Known rows, with every way that one mark hangs from another
M[Z[C[L P]]]: [-34  17  -1   1  26   8  24  16  41  58 -33 -16   9 -17  18 -25   5  -8
   2   1 -18 -20  -8  25 -36  17  22 -18   0  27 -27 -38  -2  24]
C[L[T[M P]] Z]: [ 53  18  32   1 -32  -4 -22 -17  20 -33   1 -30  -4 -23  29   4  18  -9
   3  -4  -1 -33 -14 -41  -7  15 -47 -32   9 -18  -7   5  39 -32]
M[C[P] L T]: [ 28  16   5  -5   5  39   4  32 -19 -16 -49  27  -2 -25 -34  -6 -28  18
 -20  69   1  -9 -24  18 -21 -18  12 -42  -7  15  20 -15  11 -39]
M[Z]: [ -7   4 -43  -7  -3   2 -34  -9   9  44  -6 -13  -1 -10  35 -42   1 -71
 -17 -12   2  15   6  11 -14  -4  11   4   4  29  14   2 -13  10]
Z[C M T]: [-11 -40 -37   1 -10 -25  39   0  11  32  40   9  -3  11  11 -27  12   0
   6 -25  -4  32  57  -9  60  38  13  17  11 -78  -4  22 -39  14]
T[C Z]: [-71  11 -19 -32  19  -3 -39  10  -4 -25   0 -14  22 -17  -9  -1 -18  13
   9 -30 -22  10 -13 -19 -38 -40  27  42 -17  73 -41   9  11  28]
L[T]: [  6 -10 -29  -2 -36 -12 -24  14   3  -5  11   8  -2  -3  28 -18  23 -42
 -11 -39  -2  26  31   2  35 -21  -2  -8  -1 -40  45   9   1  -7]
C[L[M[T]] P]: [ 25  -1  19   7  -9 -10   3  17   6 -18 -14   0  -2  22 -16  53  -9  36
 -10  23   1  18 -42   6   3  -6 -11 -46 -24 -33  27   8   7 -26]
P[C]: [-27 -26  -3  34  -6  -5  11  20 -17  20   3  12  -1  21   4  -1  11 -27
 -30  14  12  13 -18 -16   0 -13  33  -2  22 -25  -1  13 -19  -3]
L[M T]: [ 25 -28  10   2 -26 -21 -21  -2  -4   0  27   9 -20  34  30   9  15 -45
  12 -35  15  48  36  28  37 -28 -25   2 -13 -68  64  10 -25 -11]
Z[C M[L] T[P]]: [ 11 -32 -44 -22  -5   3  60   5 -14  43  41  24   4   5  -8 -30 -15  27
   6  -3  -7  25  55   2  57  31   8   3  27 -49 -19 -25 -42   8]
L[T[P]]: [  2  -3 -30 -10 -48  -6   1  17 -10   9  11  -9  12  -7  21 -27   1 -31
 -14 -51  -3  14  49 -11  35 -19   4 -14  12 -16  18  -5  -2 -12]
C[M[T Z]]: [ 18   9 -27   9 -12   3  -5 -27 -24  -8 -10   4 -13  37 -17 -12 -11  -7
 -25  16  15   0  -3  38  18  12 -16  -9 -32  16  26   4  -2   3]
L[T[C]]: [ -6   3   1 -20 -16   3 -17   9 -14 -25  -5  -4   1 -13   3 -15  17 -19
  20 -55  -3  11  25   1   8 -34  -1  17   6 -15   8  13   5   5]
Z[C]: [-62 -19 -26   2   0  -6  16  20   4  34   7 -11  11   8  27 -24   0 -14
   0 -11 -19  13   2  17   0  10  25 -24  14 -37 -20 -11 -52   7]
T[M[L] P Z]: [-22  15 -37 -43  -4  12 -35 -15 -35 -13  15   8  12  11  14   7 -44   6
 -25  25 -10  -1 -10 -14 -17 -18 -18   2  -9  63 -31 -48  -1 -16]
T[C[L M] Z]: [-51  16  14  -1  28  -9 -19 -20   1 -50   9   7  17   1 -51  43   9  75
   3   0 -14  18 -47   9 -41 -18   0  23 -41  59 -62   4  37  34]
P[M]: [ -8  -6 -31  29  10 -21 -13  -7   7  11  27  20   4  12  -3  31  33  -9
 -25  -4  -9  11 -14   7  16  15  10  -2  17 -37  19  27 -29  -2]
Z[C[L[M]] T[P]]: [-10 -47   4  -4 -13 -14  32  -7  14  25  35 -12   9  11  13  16  -8  18
  21  -7   6  16  22 -10  25  34  -6  -2  17 -59 -21  -4 -21  16]
L[M T[C[P] Z]]: [-27   8  53 -19  15 -15  -7  10  -1 -36 -13   2  -3  15  -4  27 -10   7
  39 -58  -3  13  40   7 -11 -57   6  57 -48  33  21 -10  18  22]
T[Z[C]]: [-95  -3 -38  -7  11 -13  -3  23  17  17  17  -9  24   3  16 -14 -10   1
  -1 -12 -31   5   4  -1  -8 -11  33  11 -20  34 -28 -26 -19  27]
M[L T Z[C[P]]]: [  2  32 -25 -31  24  46  22  30 -13  23 -52  12  -4  11   2 -36 -33   1
  13  49 -17 -43 -17  48  -7   3   9 -24  -7  41  24 -78 -24   0]
C[L[T] Z]: [ 42   8   9  19 -17  -7 -24   8  49 -22   2 -10  -7 -41  23 -11  44 -16
  10 -14  -8 -10 -22 -21  -2  -2 -22 -29  -1 -22  29  21  36 -15]
Z[T[C[L[M]]]]: [ 16 -42  12 -14   2  -6 -22 -25   5 -24  19   7  -7  -6  -6  30  14  10
  28 -12  15  38  -8 -25   1  -2 -18  38   5 -44   1  44   5  13]
T[C[L] M P Z]: [-38  29  18 -45   3   3 -35 -24 -22 -47   3 -30  27  -4 -15  43 -26  55
   8  -4 -16 -24 -28 -36 -60 -11 -21  16   0  76 -98 -18  43   5]
T[C P]: [-35   1 -10 -30  -7  13  -1   8 -34   6  -2 -31  23 -17 -10 -13 -25  12
  -1 -37  -6   9   3 -24 -24 -17  27   3  27  21 -66  13 -15   4]
C[M]: [-20 -20 -26  27 -11 -18   0 -19 -15   6  18  16   0  29  -8   4  13   0
 -34  -4  11  50  -9  22  16   8   3 -18 -22 -34 -11  22 -23  -6]
T[P[M[L]] Z[C]]: [-66  19 -33  -5  41   3  31  14  -5  20  32  20  31  10 -18  28 -15  51
  -5  18 -36 -29  -1  18  -3   8  20  12   8  67 -29 -71 -28  34]
M[T]: [  3  -4 -51  -5 -32   0 -22  18 -21 -26   1  -8   4  18   2  -6 -14  -7
 -23   8  -8   7 -16  -8  25  -6   1 -33   3 -27  33  20  -9 -23]
L[M T[P Z[C]]]: [-47  -6  17 -10 -16 -18  18  14  -3   7  31 -11   7  32  20  10 -21  -1
  29 -42  -9   9  63  21  26 -28  -3  27 -20  12  10 -44 -20  24]
M[L T[Z[C]]]: [-41  14 -55 -36  10  26  -6  35 -22 -31   3  22  12  24 -13  -7 -35  39
   9  50 -31 -17 -28  28   5 -24   3 -19 -19  42  23 -62 -17   6]
Z[T[C M[L] P]]: [ 22 -22 -11 -55 -10  24 -20 -37 -48 -28  -2   2  -3  -7   5   0 -28  -2
  10   1  19   1  11 -43  -3   5 -23  34  23  -9 -30   1  -4 -16]
C[L M Z]: [ 18  -3  14  45   6 -14  -7 -22  29 -14   5   3  -8  -9 -11  12  31  31
 -16  19   6   5 -55  -2 -18  27 -18 -33 -26 -18 -16  35  18 -11]

Rows
[-47  17  -1 -22 -26 -11   5   0 -13 -16  12 -22  13  17  27   0 -18  -8
   7 -33 -17 -31  54 -13  15  -6 -15  13 -10  19 -17 -46   5  10]
L[T[M P Z[C]]]
[ 45  21 -57 -34   3  44 -34   2 -25  -2 -19  20 -14   8   7 -36 -22 -21
  -8  51  -4 -10 -30  39   0 -17 -15 -20   2  42  57 -38  -8 -11]
M[L T Z]
[ 13  37  29 -49  41  42 -27 -28 -29   0 -62   4 -17   1   9 -14 -25 -16
  17  19   7 -26 -23  13 -63  -9 -13  20  -1  51 -30 -42  -2  -4]
T[C[P] M[L Z]]
[ 26  38  11 -41  29  41 -14   7  -4   9 -50  24 -11 -27   6 -40   3 -28
  28 -13  -2 -16  12  35 -25 -40   2  24 -11  59  26 -51  13  16]
M[L[T[C[P]]] Z]
[-13 -25   6   4   1 -11  22 -16 -10 -16 -24  12  -1  -7 -19   4   1  13
   1 -34  20  22  26 -35   8   8  26  43 -30 -21 -17  44  12  13]
Z[T[C[M P]]]
[ 10  -7  33  50  13  -6   2  16  25   2  -7  -4  -4 -14   1   2  31  -1
 -10  37   5 -22 -61 -34 -28   4  15 -11  20  -6 -15  23  18  -9]
P[C[L Z]]
[ 43  -8  27  10  -7 -17 -11 -20  48 -18 -33 -15 -11 -38  33   8  17 -14
  -2   9  12 -23 -26 -83 -14  36 -13  -2 -14 -28   4  42  48 -27]
C[L P Z[T[M]]]
[ 21 -38 -10  -5  -6 -12 -31 -36   9  34  21   1 -22  17  40 -17  -8 -70
  12 -17  35  38  31   5  17   3 -17  45  -8 -19  52  28 -23  15]
L[M[Z[T]]]
[ 29  37  -3   6  35   8   3   4  18  27 -26  44 -12  -9   0   1  28 -23
  -7   4  -7 -26  15  33   8  -1   4   8  -9  26  59 -42   2   9]
C[P[M[L[T] Z]]]
[-25  15   3  -5  16  -3  14  -9 -30   1  10 -14  21  -7 -31  29  -1  33
  -3 -28 -10 -13  -3 -14 -15   6  17  21  38  22 -50  16 -15  14]
T[C P[M]]
[ 40 -12  63  50   7   0   9   7   2 -30  -3  -1 -20  33 -12  35   9  24
   9  58  20 -25 -63 -16  -7   0 -14 -16  11 -25  24  23   9 -22]
P[C[L[M[T]] Z]]
[ 29  14  20  24  35  17  15  -5   4  21   3  11   3 -45 -23   4   3   9
 -13  39   1 -24 -15  -3 -23  20   4  -9  37  31 -17  -1  -4 -21]
T[P[M[C[Z] L]]]
[-12 -25 -14  15   5 -17  49  -4  23  20  37  -2  18  -9  -4  29  22  35
   2   3 -14 -20  11 -19  32  59   2   0  36 -42 -19  -3  -5  25]
Z[C[L] T[P[M]]]
[-32  23 -20  18  21 -14   7  11  14 -40  26   9  13  25 -35  67  15  67
   0  38 -34 -41 -38  12  15  20  -2 -10  -5  22  16 -22  11  20]
P[M[T[Z[C[L]]]]]
[ 58  18  40  38  37  10  -6  -4  25 -10   2  40 -22 -36  -9   4  46 -10
   9  39   3 -29  -9  20  -7   4 -17   4  14   0  48   5  10 -19]
P[M[C[Z] L[T]]]
[ 37 -41  54  26   3 -15 -17 -25  27  10   8  -8 -24 -24  25 -18   2 -49
  19   9  43  26  16 -27 -12   8  -7  28   0 -34  23  69  -7 -18]
L[M[C[Z[T]]]]
[-17  13  -9   3  -7 -17  65  37 -11  11  -8  -9   7  31 -25   0 -16  48
  -5  -3 -26  -5  26  16  39  24  28 -36  -4 -46 -14  -8 -33 -12]
Z[C[P] M[T]]
[ 52  -4   9  23  -2 -30  20   0  64  10  -4  -3  -5 -46   0  -5  28  24
  -5 -14  -1   3   0 -67  18  34   7   0 -13 -31   5  55  40 -19]
C[L P Z[M T]]
[ -4  23 -24 -10   1  24   2  12   8   4 -17 -24   1   9   3 -18  -7   4
  12  37 -19 -36 -30  38  -6  20 -11 -31   8  17   7 -35   3  12]
M[T Z[C[L]]]
[-42  22  -4 -36 -16   4 -11  15 -15 -28   0 -21  25 -23 -10 -12 -12   8
  18 -60 -17  -9  46 -22  -1 -47  12  43 -10  71 -20 -15  34  24]
L[T[C P Z]]
[ 47   5  23  18 -23  -9  18   6  11  10  30   3   6 -33 -40   3  16  30
 -21  -6   4  26  35  13  11   5 -13 -30  21 -23 -32  25  32 -18]
Z[M[C[L[T[P]]]]]
[-11 -11  17  52  13  -3  25 -21 -22  28  -7  25 -14  39 -14 -12  10 -27
 -28  20  35   2  -4  26  -6   6  17  20  -8  14  -9   0  -9  17]
P[C[M[Z]]]
[ 31  -6  -6 -10 -11   6 -30 -16 -16   2   3  -7 -22  47  16  -2 -26 -39
   5  12  19  12  -1  38   8  -8 -23   1 -13  -7  56   4 -24  -7]
L[M[T Z]]
[ 27  -3  53  27  16 -19  -2   5  49  11 -20 -14  -8 -14  16  20  12  12
   4   3   1   5 -47 -18 -30   5  -1 -24 -19 -17   6  25  10 -24]
C[L[M] P Z]
[ 10 -41   0   7 -39  -9  12 -26 -37  -2  13  -3  -5  19  20   2 -15 -40
 -21   7  41  -8  30 -69  29  22  -2  31  31 -40 -10  26   6 -17]
Z[T[M P[C]]]
[ 24   0  63 -13  -6  -1   3  -8 -13 -18  -1 -31 -10  -3  13  -6  -5  -9
  48 -53  16  -7  36 -13  -5 -28 -17  33   8  -4   1  17 -10  -5]
L[M T[C[Z] P]]
[-20 -14  -3  11   7   4  37   5 -16   3  10  42 -11  34  -6  -3  18  20
  10  13  -5  15  12  66  27   5 -12 -24 -18 -52   8 -47 -40  13]
Z[C[M[L[T]]]]
[ 28 -33 -53  -6 -42 -29  20  -9  -9  28  48  -1   5  -7  -1 -21 -10  -1
 -28 -41   9  46  67 -43  66  25  11  17  18 -46  -4  46  -9  -9]
Z[M T[P]]
[  5 -31  40  43   4 -12   8   4  -2   9  22  23 -11  38  -9  47  17  10
 -13  39  21  27 -46  11  -6  -8  -4  -9  17 -43   1  10  -9   0]
P[C[L[M]]]
[ 15  14  14  17  17  19 -35 -11  36  32 -15  -6  -3 -54  -1 -30  12 -39
 -12  33  12   5 -26  24 -60   6  -3 -15  11  47 -23  14  38   6]
M[C[L] Z]
[ 12   0  57  16  24   3  -9 -13  18  53 -33  -6 -19  -9  12 -18 -16 -55
   0   7  31  23  17  32 -43  -8   9  12 -15  30   2  13  -8   1]
L[M[C[P] Z]]
[-12  20  -6 -13  -3  16  20  11  23  42  -4 -25   8 -16  21 -34   9 -18
  11 -17 -16 -27  25  33  -3  13  -7 -16  15  23 -14 -47   8  27]
M[Z[C[L[T[P]]]]]
[ 28  27 -31  14  10  -1 -17 -17  -6  -5   2   5  -9  22  -9  15  10 -18
 -17  20  -8 -36 -10  24  17  21 -10   3   8  20  50   5  -4   3]
P[M[T Z]]
[ 13  12  43  11   0  -4   4 -13  -2 -40 -16  -8 -14  -8  -7 -14  29   1
  31 -42   8  -5  17   2  -1 -12 -10  27 -23  -5  -3  28  17   6]
L[T[C[M Z]]]
[  8  13  16  11 -12   8  11  32  -7 -11 -49  -8   4 -24 -21  -5 -23  -6
 -24  26   7 -13 -10 -13 -12  -6  30 -33  -6   9   8  27  24 -36]
M[C[P] T]
[  6  21  -8 -35 -19  22  -1  17 -37 -48 -14 -34  24  -7 -41  21 -25  62
   0   7 -17 -19 -39 -17 -16  -7  -1 -33  23  25 -45   3  26 -11]
M[T[C[L] P]]
